Known rows, with every step that occurs:
pezi-setus: [ 11  -4  -3 -21   1 -10 -24   8 -13 -10 -17 -11   2  -6 -10   7 -16 -13
  17 -12   5  -3  11   5]
setus-pezi-riben: [ 17   4  -4 -77  15   7   3   9 -19  10 -20  43   9   1  13   7   6  -4
   8  -5 -23  17  11  10]
givefat-terimod-pova-riben-taru: [-29 -11  13  21   5  11  16  33  -3   9  -4  52  14   1  35 -33 -11  -8
  34  -7  42 -13 -20   2]
pova-riben-pezi-setus: [ 11  -6   8 -58  18   0 -25  21 -14  47 -19  25   8   6   6   4  -6 -16
  22 -25  -1  -1  22  12]
riben-givefat: [ -3  -6   2 -12  19   6  -4 -13   0 -32   3 -30  -9  -8   9  -8  30  -8
   4   5 -14   8 -14  -2]
terimod-pova-riben-pezi-setus: [ -1  -8  14 -59  23   3 -16  36 -13  39 -32  54  14   0  -9   0  -8 -11
  43 -20  23  -6  29  12]
setus-pezi-riben-givefat-terimod-pova: [-22  -1  -2 -49  32  15  22  20 -13 -35 -25  44   6  -9  15 -17   9 -12
  62  12  19   6  -6   7]
givefat-riben-pezi-setus: [  5  -9  -3 -84  13   0 -20   4 -11  28 -17   1   2   6  -3   6  -7 -13
  13 -14 -15  -1   2   9]
terimod-pova-riben-bedot: [ -7  -7   4 -32  23  15  25  40 -11 -12 -16  37  18   3  13 -11  -9  -5
  43  -1  10 -10   5   1]
pezi-riben: [ 16  10  -9 -61   5   9   2  -2 -11 -11  -6  13   2  -1  12   2  -4  -4
  -1   4   1  12  -4  -2]
givefat-terimod-pova: [-31   2  -1  17   4   6  22  22   3 -19 -14  35   8  -3  -1 -15 -18  -2
  54  14  49 -13  -4   0]
setus-pezi-riben-keli: [ 28  14 -10 -53   9   7  -3  -5 -24 -47 -24  54  -3  -3 -10   5 -26  -7
  32  13 -15  18   1   5]
setus-pezi-riben-givefat-terimod: [ -6   3 -12 -50  25  12  12  -3 -14 -26  -7   1  -2  -1  36 -12  15 -20
  33  12 -14  15 -20   7]
givefat-riben: [ -6  -2   2 -67  -3   4 -11  -7  -5   0  -4  12   7   8  17 -15  -9   1
 -18   4 -26  -4 -16  -8]
taru-riben-givefat: [  6   7 -13 -31   3   4 -13 -33 -10 -39  16 -38 -12  -8  18 -22  24 -22
  -1   2 -23  11 -33   4]
pova-riben: [  2   3  14 -37   4   4 -17  13  -8  23  -6  41  15   8  26 -17  -6   0
  -8  -9 -12  -4  10  -5]
riben-keli: [ 13  10  -6  19  -6   1  -5 -12  -7 -58  -7  15 -11  -5 -21  -1 -32  -3
  23  16   6   2 -10  -4]
pezi-riben-pova-terimod-taru: [  6  -7 -21 -19  56   6  53  25 -12  38 -13   3 -21  -9  31 -10 -33  25
  19   7  20  24   3   2]
keli-riben-taru: [ -1 -17  18  60   2   5   4   0 -10  36  22  -8   6   4  33 -25  -4 -13
 -26 -19  -9  -1 -27   4]
terimod-pova-riben: [-13   0  21 -40  12   7  -7  33  -7  11 -22  76  21   1   8 -22  -9   5
  17  -4  21 -10  20  -6]
riben-pova: [  0  -6 -11  12  15   0  40   3  -4 -25  -7   1  -5  -8 -19  11 -12   8
  18  13  25   1   0   0]
givefat-riben-pova-terimod: [ -7   4 -10 -48  26   2  46  12  -5  13 -19   9  -9   9  19  -8 -30  18
  21  18  -9   6   4  -1]
setus-pezi: [ -1  -7   4 -14  13  -2   2  15  -9  23 -15  36   7   3   1   4  11  -1
   7  -9 -26   5  16  13]
keli-riben-pezi-setus: [ 13 -10  11 -11  17  -2 -18   7 -18  60  -4  -5   7   5   2   1 -12 -21
   6 -25 -10   0  16  14]

Rows:
[-34  -4   1   7  20  11  20  13   2 -46 -10   9   0 -11   6 -22   4  -9
  56  17  39  -6 -16  -1] : riben-givefat-terimod-pova
[ -9 -14 -19 -14  41  13  14  -1 -10 -11   9 -26 -14 -13  50 -29  -3  -6
  11   7  12  15 -38  -3] : pezi-riben-givefat-terimod-taru
[  2   3   4  26  31   0  46  15 -11  48  -5   4  -5   9  24 -14 -36  11
  13   7  -5   7  17   3] : keli-riben-pova-terimod
[-27   7 -11 -11   6   9  11  -6  -5 -50   0   3  -3 -10  14 -34  -1 -20
  53  16  30  -4 -30   3] : taru-riben-givefat-terimod-pova
[ 17   4 -17 -47   0  -6 -19  -8 -15  25  -3 -15  -5  -1  -7   5  -6 -27
  26 -19  -1   5  -1  21] : taru-riben-pezi-setus
[ -7  -3 -28   2  14   7  15  -8  -3  59  24 -13 -16   1  33 -22  -8 -13
  20  -9  10   8 -34  18] : givefat-terimod-taru-riben-pezi
[-10 -17   3 -21  -4   7   3  -4  -2   2   9  -1   1   4  26 -21   2  -5
 -20  -8 -14  -3 -40  -1] : givefat-riben-taru
[ -6  -5 -36  25  18  -1  41  -9 -14 -12  14 -17 -15 -12  18 -23 -37  -4
  25  12  34   4 -38   4] : givefat-terimod-taru-riben-pova
[ -9 -17 -15 -27  50  11  14  10 -17   8  -1  -1  -9 -11  50 -25   6  -6
  18   0  -7  19 -26   6] : setus-pezi-riben-givefat-terimod-taru
[ -6   7 -14 -39  16  13  11 -14  -7 -44   4 -25  -7  -4  36 -16   7 -20
  28  16   6  11 -32  -2] : pezi-riben-givefat-terimod
[ -3 -13  13   6   3   6  -3  14  -6  24   6  25   7   4  36 -21   6  -7
 -11 -17   2  -2 -17   2] : pova-riben-taru
[-30  -6  14  23  22  12  13  10  -8 -16  -1  12   9  -4  22 -38  -7 -14
  36   9  22  -8 -16  -3] : keli-riben-givefat-terimod-pova
[ 15  -2 -14 -56  30   5  42  11 -21 -14 -24  39   3  -6  -8  17  -6   3
  26   9   4  17   9   9] : setus-pezi-riben-pova
[  3  -6  15   8  17  10   6   0  -5  79  14   9   5  13  14  -9   4  -9
 -13 -16 -18   3   5  11] : keli-riben-pezi
[ 12  -3  -2 -78  33  11   0  -4 -18 -22 -14   8  -1  -7  19  -1  35 -12
   7   1 -34  24  -4   7] : setus-pezi-riben-givefat
[-18   0   3 -15  15  10  -2   0  -5 -19   3  -1   3   4  48 -30   5 -17
  22   8  -3  -3 -19  -5] : pova-riben-givefat-terimod
[  7  10 -32  29  -4   1  -4 -23 -19 -46  15  -1 -22  -9  18 -35 -56 -14
  31  14  15   5 -46   1] : givefat-terimod-taru-riben-keli
[ 10  -7  -4 -32  14  -3 -11  11  -7  31 -15  -8  -3  -1 -16  19  -1 -14
  28 -18   7   3  16  15] : riben-pezi-setus
[ -5 -16 -15  28  52   0  52  27  -4  46  -8  -5 -22  -7  23 -12 -30  27
  18   4  19  14   6   3] : riben-pova-terimod-taru
